What can hang from each mark
devis: vuva
mabop: felir gada resu
gada: mabop poten vezu
zure: felir
teseres: devis
felir: mabop zure
vuva: devis resu
resu: mabop vuva
poten: gada

Known rows, with every way that one mark hangs from another
{gada {mabop felir {resu vuva}} poten vezu}: [ 2.31 -0.22 -1.57 -2.18  0.69 -0.72 -0.93  2.88  1.31 -0.83 -1.80  0.98
  0.21  0.63  1.37 -1.07 -1.63  0.07 -0.38  2.31  2.61 -1.25 -0.87  2.53
 -0.36]
{resu {mabop felir {gada vezu}} {vuva devis}}: [ 2.06 -0.73 -1.02 -3.39  1.08  1.17 -2.33  1.90  0.89 -0.32 -0.52  0.54
  0.33  0.10  1.29 -0.80  0.33 -1.73  0.28  0.73  2.99 -0.46 -0.78 -0.71
 -0.60]
{zure {felir {mabop gada}}}: [ 0.33  1.32 -0.01 -0.91 -0.64  0.91 -1.18  1.40  0.80  1.07  0.35  0.55
 -0.40  0.63 -0.15  0.01  0.69 -1.07 -0.69  0.52  2.35  0.50  0.02 -1.46
  0.70]
{felir {mabop {resu vuva}} zure}: [ 2.31 -1.06  0.66  0.82 -1.31  0.84 -0.25  1.91  2.21  0.87 -0.12  0.62
 -0.91  0.26  0.10 -0.77 -0.26 -0.46  1.28 -0.26  4.97 -0.61 -1.35 -1.84
  0.73]
{gada vezu}: [ 0.11  0.15 -0.44  0.06  0.08 -1.17 -0.28  1.02  1.19 -0.21  0.16  0.05
  0.58  0.51  0.36 -0.49 -0.13  0.37 -0.33  0.13  0.23 -0.46 -0.15  0.63
 -0.62]
{felir mabop zure}: [ 2.21 -0.69  0.47  1.72 -1.26  1.16  0.76  2.04  2.55  0.51  0.07  0.56
 -0.41  0.46 -0.15 -0.62 -0.15 -0.12  0.86 -0.52  4.50 -0.55 -0.47 -1.68
  0.94]
{gada mabop poten}: [ 2.31 -0.28 -0.98 -0.35  0.06  0.51 -0.27  1.68 -0.19 -0.59 -1.61  0.60
  0.32  0.42  0.45 -0.47 -1.15  0.81 -0.61  1.54  2.05 -0.72  0.17  2.60
  0.04]
{poten {gada vezu}}: [-0.25  0.31 -0.26 -0.18 -0.22 -1.11 -0.07  1.39  0.86 -0.30 -0.29  0.05
  0.40  0.10  1.01 -0.27  0.08  0.31 -0.63  0.16  0.99 -0.36  0.48  1.32
 -0.23]
{resu {mabop felir} vuva}: [ 0.84  1.29  0.15 -1.13  0.78  1.63 -1.56  0.99 -0.49 -0.40 -0.79 -0.30
 -0.83 -0.32  0.66 -0.68 -0.38 -1.28  0.69  1.03  2.58  0.25 -1.82 -0.89
 -1.02]
{gada {mabop felir resu} poten}: [ 2.16 -0.21 -1.06 -1.85  0.70  0.19  0.08  1.76  0.50 -0.83 -2.16  1.25
 -0.04  0.39  0.86 -0.35 -1.38  0.19 -0.32  2.22  1.91 -0.92  0.18  2.28
  0.20]
{resu {vuva devis}}: [ 0.77 -1.65 -0.81 -1.93 -0.21  0.44 -1.10  1.21 -0.27  0.04  0.92 -0.33
 -0.15 -0.14  0.68 -0.72  0.41 -1.41  0.51 -0.46  1.81 -0.10 -1.20 -1.14
  0.49]
{devis {vuva {resu {mabop {felir zure} gada}}}}: [ 1.01 -1.02 -0.72 -0.44 -0.23  1.17 -1.81 -2.51  0.21 -0.13 -0.04  0.40
 -0.05  1.01  0.05 -0.53  0.41 -2.02  0.87  0.31  1.54  0.47 -2.25 -0.47
  0.10]
{mabop felir {gada poten} {resu vuva}}: [ 0.42 -1.45 -0.65 -4.83  1.15 -0.03 -1.35  0.29  0.41  0.61 -1.40  1.43
 -0.07 -0.26  1.30  0.38 -0.52 -1.91  0.46  1.29 -0.35 -0.73 -0.71 -0.02
  0.86]
{gada {mabop {felir zure} resu} poten vezu}: [ 2.82 -0.75 -1.52 -1.27  0.48 -1.01 -0.09  2.64  2.70 -1.15 -2.04  1.57
  0.47  1.11  1.32 -0.88 -1.33  0.71 -0.29  2.00  3.51 -1.56 -0.08  2.27
  0.06]
{mabop {felir zure} {gada poten vezu} resu}: [ 1.28 -2.04 -0.91 -3.44  0.86 -1.20 -0.46  0.96  3.18  0.04 -1.63  2.37
  0.70  0.82  1.46  0.28 -0.20 -0.63  0.38  0.96  1.17 -1.47  0.35  0.00
  1.04]
{poten {gada {mabop felir} vezu}}: [ 1.32  0.48 -0.86 -0.83  0.24 -0.79 -0.18  0.99  1.53 -0.85 -1.04  0.12
  0.13 -0.02  1.17 -0.50 -0.63  0.04 -0.87  1.19  2.06 -0.36  0.59  2.15
 -0.17]
{zure felir}: [-0.72  1.43 -0.20 -0.52 -0.38 -0.03 -0.94  0.29  0.28  0.14  0.50  0.28
 -0.40  0.78  0.08  0.13  0.95 -0.58 -0.61  0.36  1.54  0.70 -0.14 -1.31
  0.50]
{poten {gada {mabop felir {resu vuva}} vezu}}: [ 1.41  0.20 -0.78 -1.43  0.20 -1.02 -0.81  0.86  1.24 -0.59 -1.13  0.14
 -0.22 -0.21  1.37 -0.63 -0.74 -0.12 -0.60  1.39  2.35 -0.44 -0.03  2.04
 -0.36]
{gada {mabop {felir zure} {resu vuva}} poten}: [ 2.83 -1.09 -1.07 -1.72  0.26  0.32 -0.41  1.57  1.10 -0.76 -1.96  1.10
 -0.41  0.39  1.15 -0.61 -1.33 -0.18  0.36  1.86  3.65 -0.98 -0.85  1.33
  0.72]
{devis {vuva {resu mabop}}}: [ 0.46 -0.27 -0.55  0.30 -0.43  1.11 -1.88 -2.13 -0.82 -0.15  0.23 -0.08
 -0.11  0.96 -0.19 -0.70  0.33 -1.53  0.64  0.32  1.07  0.65 -2.38  0.12
 -0.54]
{vuva devis {resu {mabop felir gada}}}: [ 1.52 -2.40 -1.63 -5.00  0.32  0.44  1.16  0.96  0.33 -0.62  0.34  0.18
  1.15  0.89  0.90 -0.40  0.65 -2.10 -0.19 -0.12  1.96 -0.49  0.10  0.92
  1.18]
{teseres devis}: [ 1.08  0.71 -0.58 -0.09 -0.22 -0.15 -1.28 -0.43  1.00 -0.82  1.02 -0.70
  0.92 -0.10 -0.14  0.43  0.02  2.05  1.10 -0.61  0.45  0.16  0.56 -0.89
  0.49]
{poten {gada {mabop felir resu} vezu}}: [ 1.34  0.31 -0.82 -1.24  0.28 -1.14 -0.31  0.81  1.45 -0.73 -1.27  0.38
  0.03 -0.02  1.29 -0.46 -0.64  0.26 -0.79  1.41  2.16 -0.50  0.61  2.32
 -0.39]

Rows
[ 1.88 -0.09 -0.16 -1.85  0.74  1.01 -2.47  0.55  1.28 -0.09 -0.98  0.34
 -0.29 -0.01  1.03 -0.56 -0.13 -1.28  0.75  0.81  3.39 -0.25 -1.61 -1.05
 -0.68] => {resu {mabop {felir zure} {gada vezu}} vuva}
[ 2.59 -1.52 -0.75 -2.91  0.69  1.57 -2.02  1.25  1.31 -0.31 -0.60  0.73
  0.02  0.13  1.21 -0.61  0.59 -1.84  0.84  0.31  4.13 -0.39 -0.88 -1.68
  0.11] => {resu {mabop {felir zure} gada} {vuva devis}}
[ 2.30 -0.87  0.67  1.17 -1.19  0.65  0.39  1.85  2.58  0.69 -0.32  0.98
 -0.57  0.51 -0.05 -0.55 -0.15  0.07  1.02 -0.24  4.64 -0.76 -0.42 -1.48
  0.73] => {felir {mabop resu} zure}
[ 0.49 -1.03 -0.36 -3.98  1.26 -0.45 -0.78 -1.37  1.31  0.48 -1.20  1.39
 -0.01 -0.29  0.72  0.73 -0.10 -1.36  0.15  1.01 -1.14 -0.44  0.58 -0.10
  0.58] => {mabop felir gada resu}
[ 1.56 -0.02 -1.18 -0.56 -0.40  0.73 -2.81 -1.59  0.34 -0.69  0.79 -0.33
  1.22  0.63 -0.05  0.10  0.19  0.96  1.43 -0.21  1.11  0.29 -0.89 -0.42
  0.40] => {teseres {devis {vuva {resu {mabop {gada poten}}}}}}
[ 0.43  1.13 -0.15 -1.42 -0.56  0.21 -1.41  2.28  1.13  1.00 -0.06  1.13
 -0.14  1.01  0.24 -0.10  0.51 -0.65 -0.74  0.89  2.53 -0.05 -0.06 -0.78
  0.43] => {zure {felir {mabop {gada poten vezu} resu}}}
[ 1.60  0.07 -1.05 -0.38 -0.38  0.59 -2.94 -2.51  0.52 -0.66  1.03 -0.55
  1.03  0.45 -0.24  0.13  0.34  0.92  1.44 -0.35  0.97  0.53 -0.88 -0.71
  0.24] => {teseres {devis {vuva {resu {mabop gada}}}}}
[ 2.31 -0.04 -1.55 -1.82  0.79 -0.89 -0.21  2.87  1.72 -1.04 -2.01  1.29
  0.53  0.88  1.19 -0.87 -1.50  0.52 -0.64  2.35  2.12 -1.43  0.05  2.86
 -0.39] => {gada {mabop felir resu} poten vezu}
[ 1.68  0.18 -1.05 -0.02 -0.45  0.64 -2.10 -2.16  1.43 -1.19  1.05 -0.47
  0.74  0.66 -0.04 -0.08  0.27  0.66  1.88 -0.42  2.03  0.44 -1.18 -1.53
  0.64] => {teseres {devis {vuva {resu {mabop {felir zure}}}}}}
[ 0.58 -0.77 -0.58 -2.92 -0.06  0.00  0.30  0.50 -0.62  0.00 -0.44 -0.31
  0.77  0.75  0.48 -0.19 -0.25 -0.68 -0.31  0.45  1.03 -0.35 -0.81  2.36
  0.08] => {vuva {resu {mabop {gada poten vezu}}}}
[ 0.35 -0.17 -0.68 -0.24 -0.15  1.22 -1.46 -2.04 -0.51 -0.32  0.11  0.03
 -0.19  0.94 -0.08 -0.70  0.20 -1.98  0.71  0.50  1.04  0.64 -2.39 -0.13
 -0.33] => {devis {vuva {resu {mabop felir}}}}
[ 0.55 -0.37 -0.37 -2.29 -0.09  0.43  1.47 -0.19  0.05 -0.58 -0.15 -0.46
 -0.02  0.66  0.40 -0.30 -0.23 -1.22  0.34  0.20  2.00  0.01 -1.22  0.87
  0.63] => {vuva {resu {mabop {felir zure}}}}
[ 0.66 -0.72 -0.91 -0.47 -0.29  0.83 -2.22 -1.37 -0.51  0.00 -0.10  0.40
  0.43  1.26  0.13 -0.70  0.25 -1.40  0.40  0.54  1.05  0.19 -2.21  0.77
 -0.52] => {devis {vuva {resu {mabop {gada poten vezu}}}}}
[ 0.73 -1.50 -0.37 -2.04 -0.05 -0.47 -1.19  0.41 -0.07  0.26  0.11  0.37
 -0.32 -0.05  0.66 -0.39  0.29 -0.64  0.59  0.10  1.42 -0.38 -0.78 -0.47
  0.02] => {mabop {resu {vuva devis}}}
[ 1.80 -0.34 -0.37 -1.17  0.24  1.48 -1.94  2.10 -0.56 -0.38 -0.15 -0.12
 -0.10  0.12  0.75 -1.00  0.48 -0.72  0.49  0.25  3.86 -0.13 -1.10 -0.73
 -1.00] => {resu mabop {vuva devis}}
[ 0.36  1.35 -0.17 -0.90 -0.61  0.50 -1.33  1.73  1.22  0.95  0.44  0.58
 -0.21  0.81 -0.02 -0.14  0.67 -0.98 -0.80  0.57  2.38  0.36 -0.01 -1.27
  0.44] => {zure {felir {mabop {gada vezu}}}}
[ 1.43  0.47 -0.98  0.16 -0.53  0.64 -2.48 -2.08  0.36 -0.90  1.15 -0.76
  0.85  0.55 -0.28 -0.07  0.25  0.97  1.57 -0.41  1.25  0.60 -1.07 -0.79
  0.16] => {teseres {devis {vuva {resu mabop}}}}
[ 1.53 -0.09  0.00 -0.56 -0.33  0.80 -0.71  2.15  1.32  1.18 -0.13  0.45
  0.27 -0.01 -0.16 -0.37 -0.39 -0.56 -0.28  0.25  1.19 -0.52  0.16  0.08
 -0.06] => {felir {mabop {gada vezu}}}
[ 1.97 -0.97 -0.96 -3.64  1.03  1.83 -1.92  2.70  0.06 -0.32 -0.92  0.84
  0.36  0.11  1.35 -0.61  0.22 -1.76  0.36  0.86  3.00 -0.59 -0.72 -0.58
 -0.15] => {resu {mabop felir {gada poten}} {vuva devis}}
[ 1.93 -1.35 -0.17 -2.22 -0.42  1.16 -1.13  3.25  0.48  1.36 -0.47  0.99
  0.04 -0.01  0.38 -0.44 -0.30 -1.01  0.22  0.45  2.27 -0.89 -0.32 -0.11
  0.48] => {felir {mabop {gada poten} {resu {vuva devis}}}}
[ 0.92 -2.37 -1.18 -5.55  1.13 -0.01 -1.14  1.13  0.79  0.40 -1.05  1.72
  0.32 -0.01  1.55  0.19 -0.12 -2.14  0.42  1.03  0.32 -1.01 -0.24 -0.28
  1.23] => {mabop felir {gada poten} {resu {vuva devis}}}
[ 1.70 -0.25 -0.40 -0.85 -0.02 -0.43  0.02  0.02  1.35 -0.66 -1.36  0.50
 -0.41 -0.19  1.11 -0.17 -0.43  0.09 -0.29  1.14  2.86 -0.29  0.62  1.38
  0.38] => {poten {gada {mabop {felir zure} resu}}}
[ 2.79 -0.43 -0.85 -0.31  0.31  0.31  0.07 -0.71  1.87 -0.89 -1.08  0.29
 -0.51  0.04  0.33 -0.40 -0.86 -0.32  0.04  1.15  2.78 -0.22 -0.01  0.50
  0.57] => {gada {mabop {felir zure}}}
[ 2.74 -1.75  0.14 -0.24 -0.91  0.18 -0.46  2.80  3.17  1.00 -0.90  1.74
  0.28  0.87  0.44 -0.43 -0.23  0.09  0.59  0.08  4.22 -1.43 -0.06 -0.48
  0.79] => {felir {mabop {gada poten vezu} resu} zure}
[ 0.44  1.14  0.14 -1.29 -0.62  0.53 -1.41  1.14  0.86  1.16  0.13  0.80
 -0.52  0.65 -0.06  0.07  0.68 -0.89 -0.58  0.71  2.42  0.37  0.03 -1.30
  0.51] => {zure {felir {mabop gada resu}}}
[ 0.70 -0.71 -0.60 -0.28 -0.34  1.10 -2.30 -2.58 -0.72  0.12  0.07  0.16
  0.03  0.85 -0.16 -0.54  0.41 -1.71  0.53  0.34  0.79  0.56 -2.13  0.25
 -0.40] => {devis {vuva {resu {mabop gada}}}}
[ 1.35 -2.03 -1.35 -3.41 -0.24  0.28  1.28  1.56 -0.25 -0.72  0.66 -0.17
  1.00  1.03  0.64 -0.70  0.71 -1.24 -0.17 -0.41  2.60 -0.41 -0.16  1.16
  0.71] => {vuva devis {resu mabop}}
[ 2.65 -1.52 -0.04  0.26 -0.99  0.72 -0.14  3.03  3.17  0.86 -0.55  1.31
  0.46  0.84  0.31 -0.49 -0.22 -0.11  0.46 -0.20  4.02 -1.20 -0.10 -0.74
  1.00] => {felir {mabop {gada poten vezu}} zure}
[ 1.52 -0.17 -0.12 -0.78 -0.34  0.89 -0.39  3.42  1.18  1.07 -0.46  0.86
  0.53  0.27  0.07 -0.41 -0.57 -0.36 -0.36  0.44  1.29 -0.86  0.16  0.53
  0.14] => {felir {mabop {gada poten vezu}}}
[ 0.63 -1.21 -0.78 -2.03  0.42 -0.62 -1.13  1.26  0.79  0.50 -0.79  1.09
  1.25  0.48  0.70  0.21 -0.12  0.09 -0.57  0.51 -0.54 -0.95  0.48  1.38
  0.10] => {mabop {gada poten vezu}}
[ 2.59 -0.33 -0.94 -0.70  0.09 -1.25 -2.11  0.23  1.13 -0.31 -0.89 -0.01
 -0.25  0.14  0.56 -1.05 -1.01  0.66 -0.40  1.52  2.55 -0.56 -0.78  2.12
 -1.17] => {gada {mabop {resu vuva}} vezu}
[ 2.29  0.39 -1.37 -0.84  0.74 -0.73 -0.38  0.59  2.11 -1.00 -0.89  0.22
  0.06  0.30  0.56 -0.87 -1.18 -0.08 -0.67  1.61  1.75 -0.51  0.01  1.78
 -0.49] => {gada {mabop felir} vezu}
